Each row was made from one small tree. Brackets hold a mark, then the marks that hang from it, in the order of their numbers. Every link used is in the known rows. Write each row's tree.
In the rows, zero is written as 128.
Known rows:
{j_784 {j_72 {j_258 j_982} {j_976 j_130}}}: [153 103 154 134  88  97 151 133 190 160  78 152 150 124 104  88 109 123
 115 152 128 150 108 137 180 115 152 162 181  85 144 105 114 130  98  92
 131]
{j_577 {j_681 {j_130 {j_258 {j_982 j_976}} j_576} j_948}}: [150 127  84 157  79  83 160 106 134 153  91 140 149 158  40 135 110 137
 166 165 120 152 153 101 144 101 181 159 137  54 173 127 194 159 146 146
 141]
{j_72 {j_258 {j_130 {j_576 j_240} j_681}} j_976}: [149 135 137 154  96  65 130 119 204 175  81 138 167 111 104  93 150 154
 163 145 145 160 166 112 144 157 169 162 105  52 138  87 112 182 117 112
 134]
{j_130 j_621}: [159 182 146 121  89  98 146 118 135 170 103 127 115 135  47 108 106 116
 160 118 104 124  90 130 112  89 147 181 158  87 146 124 170 115  87 138
  98]
{j_72 {j_258 {j_130 j_260 j_576}}}: [147 141 148 138  85  93 118 118 146 143  86 124 173  98  74 115 155 168
 152 147  98 164 109 135 126 113 181 157 135  76 131  92 146 136 141 128
  83]
{j_130 j_260 j_681}: [135 177 126 151  99  85 146 132 146 148 114 129 134 119  85  94 116 144
 167 116 112 150 100 141  90  99 161 124 145  72 133 105 164 122 137 155
 104]
{j_976 {j_72 {j_258 j_982}}}: [146 146 148 150  73  80 137 120 149 171  58 136 167 170  44 108 106 122
 142 152 112 158 103 119 171 108 138 176 164  77 152 115 169 111 128 121
 109]
{j_982 j_258}: [154 189 148 150  82 114 124 135 134 163 105 122 134 159  63 119 122 138
 163 129 112 127  81 151 132  95 154 170 155  91 158 136 186 124 117 117
  82]
{j_240 {j_621 j_130}}: [176 126 186 143  85 124 132 115 113 148 133 125 121 135  79  91  92 120
 172 130  96 118  97 120 139 106 157 147 178  90 178 138 162 116 112  94
 115]
{j_130 j_258 j_260}: [140 175 131 167  72  96 141 115 108 145  83 130 141 127  60 124 132 143
 172 124 107 141 114 119  94 100 154 143 155  78 126 123 166 127 131 152
  60]
{j_681 {j_130 j_260 j_576 j_621}}: [150 156 116 126  95 107 144 117 121 143 107 123 148  93  62 112 118 144
 155 133 104 150  89 129 101 112 173 174 144  80 135 101 161 108 108 161
 114]
{j_260 {j_130 {j_258 j_72} j_576 {j_681 j_948}}}: [126 149  80 173 114 100 155 111 149 142 117 129 140 179  76 153  88 135
 158 130  85 137 144 104 111 127 123 157 110  79 133  98 179 152 141 152
 140]
{j_260 {j_130 {j_258 {j_982 j_976}} j_576 j_621}}: [160 109 122 155  69  60 187  87 114 155  58 145 134 153  30 108 109 140
 160 146 121 114 149  99 137  91 160 174 127  64 161 106 171 158 104 126
 102]
{j_72 {j_258 j_982}}: [151 157 160 137  77  89 138 115 152 169  55 146 138 144  56 101 120 131
 142 149 105 149  92 111 155  95 157 171 180  78 162 126 163 123 135 108
  97]
{j_72 j_258 j_976}: [156 168 174 143  78 105 136 109 177 182  91 146 158 133  79  89 131 136
 145 135 127 149 119 108 147 104 147 166 162  73 144 121 148 150  95 109
 127]
{j_576 {j_130 j_258}}: [149 179 147 160  69 108 145 113 135 169  78 130 118 149  82 148 121 153
 154 130 104 146 105 103 119  87 147 162 147  69 121 155 146 115 101 105
  84]
{j_258 j_72 j_130}: [145 120 147 135 105 115 135 143 134 158 143 123 140 142  58 136 102 142
 118 139  76 159  99 162 130 118 142 165 152 116 163 111 149 114 125 123
 106]
{j_681 {j_130 {j_621 j_240}} j_577 j_948}: [157 135  71 139  95  97 104  73 136 176 132 146  99 120  58 158  84 100
 150 117  76 128  93 162 123 127 153 194 160 106 173 122 164  91  83 176
 112]
{j_576 {j_130 j_260 {j_681 j_577}} {j_240 j_621}}: [158 162 106 176  68  70 112 100 139 138  90 142 102 133 124  97  93 139
 176 120 100 156  73 149 126 127 184 128 128  76 143 127 147 109  80 156
  97]
{j_576 {j_130 j_258 j_260 j_681}}: [134 179 116 174  77  78 164 123 123 163  88 132 136 135 107 134 122 169
 166 118 112 151 118 113  91  96 160 122 131  61  97 134 142 125 126 129
  87]
{j_240 {j_621 {j_130 j_260 j_681}}}: [159 126 157 153  97  90 151 122 109 141 137 126 138 122 109  75  90 136
 191 120 106 128 110 131 110 112 169 104 159  81 152 119 155 125 137 122
 116]
{j_72 {j_258 {j_130 j_576 {j_621 j_240} {j_681 j_948}}}}: [155 130  95 140 111  68 132  90 160 192 101 128 145 113  70 136 124 128
 166 123 109 118 151 129 129 148 159 165 115  74 138  95 150 161 139 145
 111]
{j_577 {j_681 {j_130 j_260 j_576} j_948}}: [150 158  84 143 103 111 122 112 159 134 142 123 150 108  68 119 107 146
 172 143  91 170 107 134 112 113 182 159 140  61 148 109 190 115 133 161
 144]
{j_260 {j_130 j_258 j_621 j_681}}: [131 167 101 149 103  55 186 106 111 194 102 135 116 156  80 109  88 146
 194 105 118 106 144 113  96  89 131 159 130  73 133 115 150 140 106 131
 115]
{j_681 {j_130 j_258 j_260 {j_576 j_240} j_621} j_577}: [142 164  65 157  69  78 127  84 102 137  70 143 123 110  73 150 124 128
 182 143 110 136 112 117 101 131 180 178 125  84 133  98 146 117  88 200
  78]
{j_72 {j_258 j_982} {j_976 {j_130 {j_576 j_240} j_621}}}: [173 119 142 143  87  63 143 105 182 150  29 147 145 110  80  97 128 121
 161 159 138 143 132  97 181 144 174 194 139  49 135 105 125 149  89 110
 132]
{j_258 {j_130 j_576} {j_982 j_976}}: [164  96 157 140  77  84 144 126 156 141  91 134 149 123  34 111 137 145
 124 160 105 159 125 131 154  98 184 164 134  73 184 100 153 147 137 114
  99]
{j_258 j_130 j_982}: [155 108 152 137  88  86 145 133 139 167  99 127 136 125  44 127 112 142
 136 143  84 157 105 145 140 101 165 181 158  89 180 124 142 111 134 103
  87]
{j_982 {j_258 {j_72 {j_976 {j_130 j_260 j_681}}}}}: [140 129 117 171 110  96 156 158 140 140 130 127 174 140 127 106 106 156
 150 131 120 141 106 164 131 119 158 116 126  89 105  99 151 140 131 131
 139]
{j_982 {j_258 {j_130 j_260 j_621 j_681}} j_976}: [153 142 108 142  85  45 174 132  88 184 120 128 161 142  82  96 118 153
 180 116 120 119 134 191 110  87 189 122 101  96 135  91 169 164 131 151
  71]
{j_621 {j_130 j_260 j_576 {j_681 j_948}} j_240}: [165 125 103 172 108  89 122  84 168 127 145 130 136  90  92 133 119 123
 167 125  93 132 142 137 104 155 170 116 140  60 147  95 161 133 156 146
 122]
{j_72 {j_976 {j_130 {j_258 j_982} j_621}}}: [164 108 144 154  79  73 177 124 119 168  55 137 131 128  69 126 101 129
 164 139 128 115 137  92 143  95 156 182 152  68 123 127 126 141  93 109
 110]
{j_130 j_576 j_681}: [134 187 145 146 106 104 144 130 177 140  99 122 128 122  77 107 133 140
 157 134 125 139 101 106 106 104 149 152 138  59 139 109 165 136 128 136
 129]

Write each row's tree:
[137 156 145 162  99  95 168 112 133 149 104 124 136 134 105 141 134 140
 179 144 124 116 145  80 100 104 153 133 136  59 131 115 144 143 149 108
 119]
{j_621 {j_130 j_258 j_576 j_681}}
[165 186  97 169  62  67 146  97 111 164  60 138 116 131  80 138 114 136
 183 115 109 140 129 122 106 128 170 160 131  69 112 132 145 115  81 149
  49]
{j_576 {j_130 j_258 j_260 j_621} j_240}
[135 133 114 137 109  46 174 135 134 181  60 132 158 156  93  99  92 121
 167 135 127 133 115 130 165 100 141 164 143  70 113 101 143 107 122 125
 144]
{j_976 {j_72 {j_258 j_982}} {j_130 j_621 j_681}}
[165 134 170 146  70  88 153 116 175 176  63 155 163 137  63  94 118 129
 134 149 124 152 118  96 166 105 157 174 168  71 155 120 152 155 107  98
 123]
{j_72 {j_258 j_982} j_976}
[144 161 146 142  65  88 133 114 151 170  80 142 175 177  50  75 126 119
 145 135 129 151 122 147 160  99 137 148 149  79 146 107 175 136 115 145
 118]
{j_982 {j_976 {j_72 j_258}}}
[143 157  88 155  84  99  95  94 156 115  94 143 122  96  80 126 134 139
 153 146  91 178  80 150 113 139 182 175 140  84 162  95 147  92 104 178
 103]
{j_681 {j_130 j_260 {j_576 j_240}} j_577}
[154 106 106 164  76  65 145 108 105 171  80 131 139 147  48 116 125 122
 171 119 142 105 160 159 144 123 132 143 147  72 123 119 140 118 106 155
 105]
{j_982 {j_976 j_72 {j_130 j_258 {j_621 j_240}}}}
[132 140  71 169  92  44 160  69 116 190 101 149  93 137  85 134  95 145
 183 110 111  87 132 140 104 109 136 152 134  83 146 110 144 124  88 153
 113]
{j_260 {j_130 j_258 {j_621 j_240} {j_681 j_577}}}
[156 182 123 174  66  92 125 108 148 164  57 139 107 149  81 145 128 139
 167 128 116 154 127 111 127 128 152 167 142  62 133 154 136 118  92 115
  71]
{j_576 {j_130 j_258} j_240}
[148 127  83 158 121  79 123 115 174 151 110 111 133 127  74 133 101 107
 167 122 119 120 133 140 136 153 135 166 116  56 119  99 156 106 115 163
 155]
{j_976 j_72 {j_130 j_576 {j_621 j_240} {j_681 j_948}}}
[122 138 129 144  99  70 144 141 159 171  79 140 167 167 104  71 129 134
 164 131 145 153 130 157 159  91 142 120 139  66 118  93 144 127 137 133
 153]
{j_982 {j_976 {j_72 j_258} {j_130 j_681}}}
[121 132 106 179  87  68 157 139 128 119  76 122 178 141  89 103 143 149
 178 140 146 142 152 132 118 112 153 106 104  46  90  84 149 142 151 169
 121]
{j_982 {j_976 j_72 {j_130 j_258 j_260 j_576 j_681}}}
[155 166  89 171  80  79  87  93 159 105  94 132 115 134  84 110  94 103
 191 127  98 144  90 128 116 151 179 148 107  77 156  97 189 145 117 204
  95]
{j_130 j_260 {j_576 {j_240 j_621}} {j_681 j_577 j_948}}
[132 144  89 152 102 132 130 125 110 159 123 134 141 177  59 169  86 120
 137 130  81 159 119 121 114 131 130 171 153 107 148 126 171 121 139 159
 109]
{j_681 {j_130 {j_258 j_72}} j_948}
[134 138 126 164  94 119 153 112 133 134 105 131 141 158  54 140 108 159
 144 146  93 138 121 101 123 123 125 168 136  84 146 109 165 136 118 132
 128]
{j_260 {j_130 {j_258 j_72} j_576}}
[123 144  88 153 116  76 182 139  89 145  98 129 137 144 102 129  94 143
 172 123 108 119 117 130  91 106 147 118 137  93  90  97 146 125 140 173
 106]
{j_976 {j_130 {j_258 j_72} j_260 j_621 j_681}}
[157 130 163 146 101 102 150 120 119 157 135 125 120 140 102  79  90 127
 182 121 114 115 107 115 126 105 154 126 165  84 169 130 154 126 126 100
 130]
{j_240 {j_621 {j_130 j_681}}}
[152 103 134 161  80  99 163 139 158 146  83 142 129 135  88 123 103 120
 127 150 132 133 127 122 151 111 145 160 167  82 140 119 110 136 102 105
 111]
{j_784 {j_72 {j_976 {j_130 {j_258 j_982}}}}}
[149 143  77 146  96  76 162  92 103 203 123 136 117 119  57 122 110 154
 185 132 136 107 142 123 112 120 146 153 175  72 154 146 157 118 105 148
 127]
{j_577 {j_681 {j_130 j_258 {j_621 j_240}}}}
[152 160  75 132  86 107 118  91 129 128 117 133 128 110  68 152  92 111
 157 134  71 149  77 139 104 107 181 195 126  97 141  89 178 103  95 196
 107]
{j_681 {j_130 j_260 j_576 j_621} j_577 j_948}
[152  87 130 147  94  89 150 140 118 139 123 132 154 129  53 133  96 146
 114 149  65 173  97 163 133 124 167 152 153 112 165  97 154 106 149 131
  93]
{j_258 j_72 {j_130 j_260} j_982}
[157 134  70 165  88 100 123  81 107 154  98 127 142  98  41 155 123 127
 172 123 104 125 139 114  93 160 160 172 134  75 126 114 164 130 130 186
  87]
{j_681 {j_130 j_258 j_260 j_576 {j_621 j_240}} j_948}
[177 109 108 154  71  59 134 103  91 181 121 132 157 112  46 107 130 145
 164 120 115 108 136 215 125 126 186 129 133  97 155 107 167 150 120 147
  53]
{j_982 {j_258 {j_130 j_260 {j_621 j_240}}} j_976}
[151 157 115 140 105 136 109 119 170 141 115 123 137 123  54 138 114 123
 141 136  91 166  99 121 122 121 156 197 144  75 161 117 170 115 126 140
 129]
{j_681 {j_130 j_576} j_948}
[165 127 140 139  91  87 150 123 143 146 106 133 143  89  87  89 108 137
 163 116 108 137 110 144 121  97 165 160 148  70 107 105 133 121  78 136
 121]
{j_72 {j_976 {j_130 j_260 j_621}}}
[153 134 150 148  88  97 140 111 120 148 138 137 108 144 118 102  78 121
 182 132  96 111  85 121 129  91 164 129 159  97 173 121 154 112 108 118
 130]
{j_240 {j_621 {j_130 {j_681 j_577}}}}
[154 121 110 169  92  71 131  79 140 148 146 149 109  94 120 125 110 132
 165 130  91 123 106 164 105 122 171 103 165  88 161  99 137 100 123 143
 114]
{j_621 {j_130 j_260 {j_681 j_577}} j_240}
[148 133 122 120 110  86 176 145 180 168 131 133 126 116 121  84  87 113
 142 116 141 118 116 154 122 101 142 147 146  85 119  97 113 132  69 128
 149]
{j_784 {j_72 {j_976 {j_130 j_621 j_681}}}}
[148 189  62 169  70  60 154  89 110 161  93 139 108 151 111 176  74 123
 180 108  81 129 109 116  92  83 170 147 107  83  91 116 166 120  90 177
  78]
{j_576 {j_130 j_258 j_260 j_621 {j_681 j_577 j_948}}}
[140 130  94 158  85  67 170 120  96 162  98 141 145 122  65 121 102 167
 178 156 113 159 120 116 115  96 180 142 173  64 154 132 168 114 142 140
 111]
{j_577 {j_681 {j_130 {j_258 j_982} j_260}}}
[145 183  80 146  91  78 133  95 152 130 115 128 120 124  82 140  94 108
 173 123  80 125  89 126  90  95 176 160 108  81 123  78 191 132 107 203
 105]
{j_130 j_260 j_576 j_621 {j_681 j_577 j_948}}
[137 152 139 160  87 106 144 104 142 148  89 127 130 139  55 127 128 164
 167 138 107 134 128  96 113 101 139 177 135  61 147 119 156 135 113 116
 108]
{j_260 {j_130 j_258 j_576}}
[153 120 128 141  88  67 147 119 129 130  42 125 177 125  66 108 110 134
 158 158 109 146 100 122 165 113 167 172 137  64 103  87 151 100 122 139
 111]
{j_976 {j_72 {j_258 j_982}} {j_130 j_260 j_576 j_621}}
[124 154 115 157 105  89 124 123 165 103  99 128 122  97 125 126 135 150
 160 141 100 147  68 142 109  91 181 134 129  67 115  86 142 101 125 162
 125]
{j_976 {j_130 j_260 j_576 {j_681 j_577}}}
[162 124 112 183  53  77 161 111 128 149  56 160 128 189  60 139 110 127
 123 150 109 165 134 125 162 138 158 138 143  84 162 135 153 139 115 123
  90]
{j_576 {j_130 {j_258 j_72 {j_982 j_976}}} j_240}
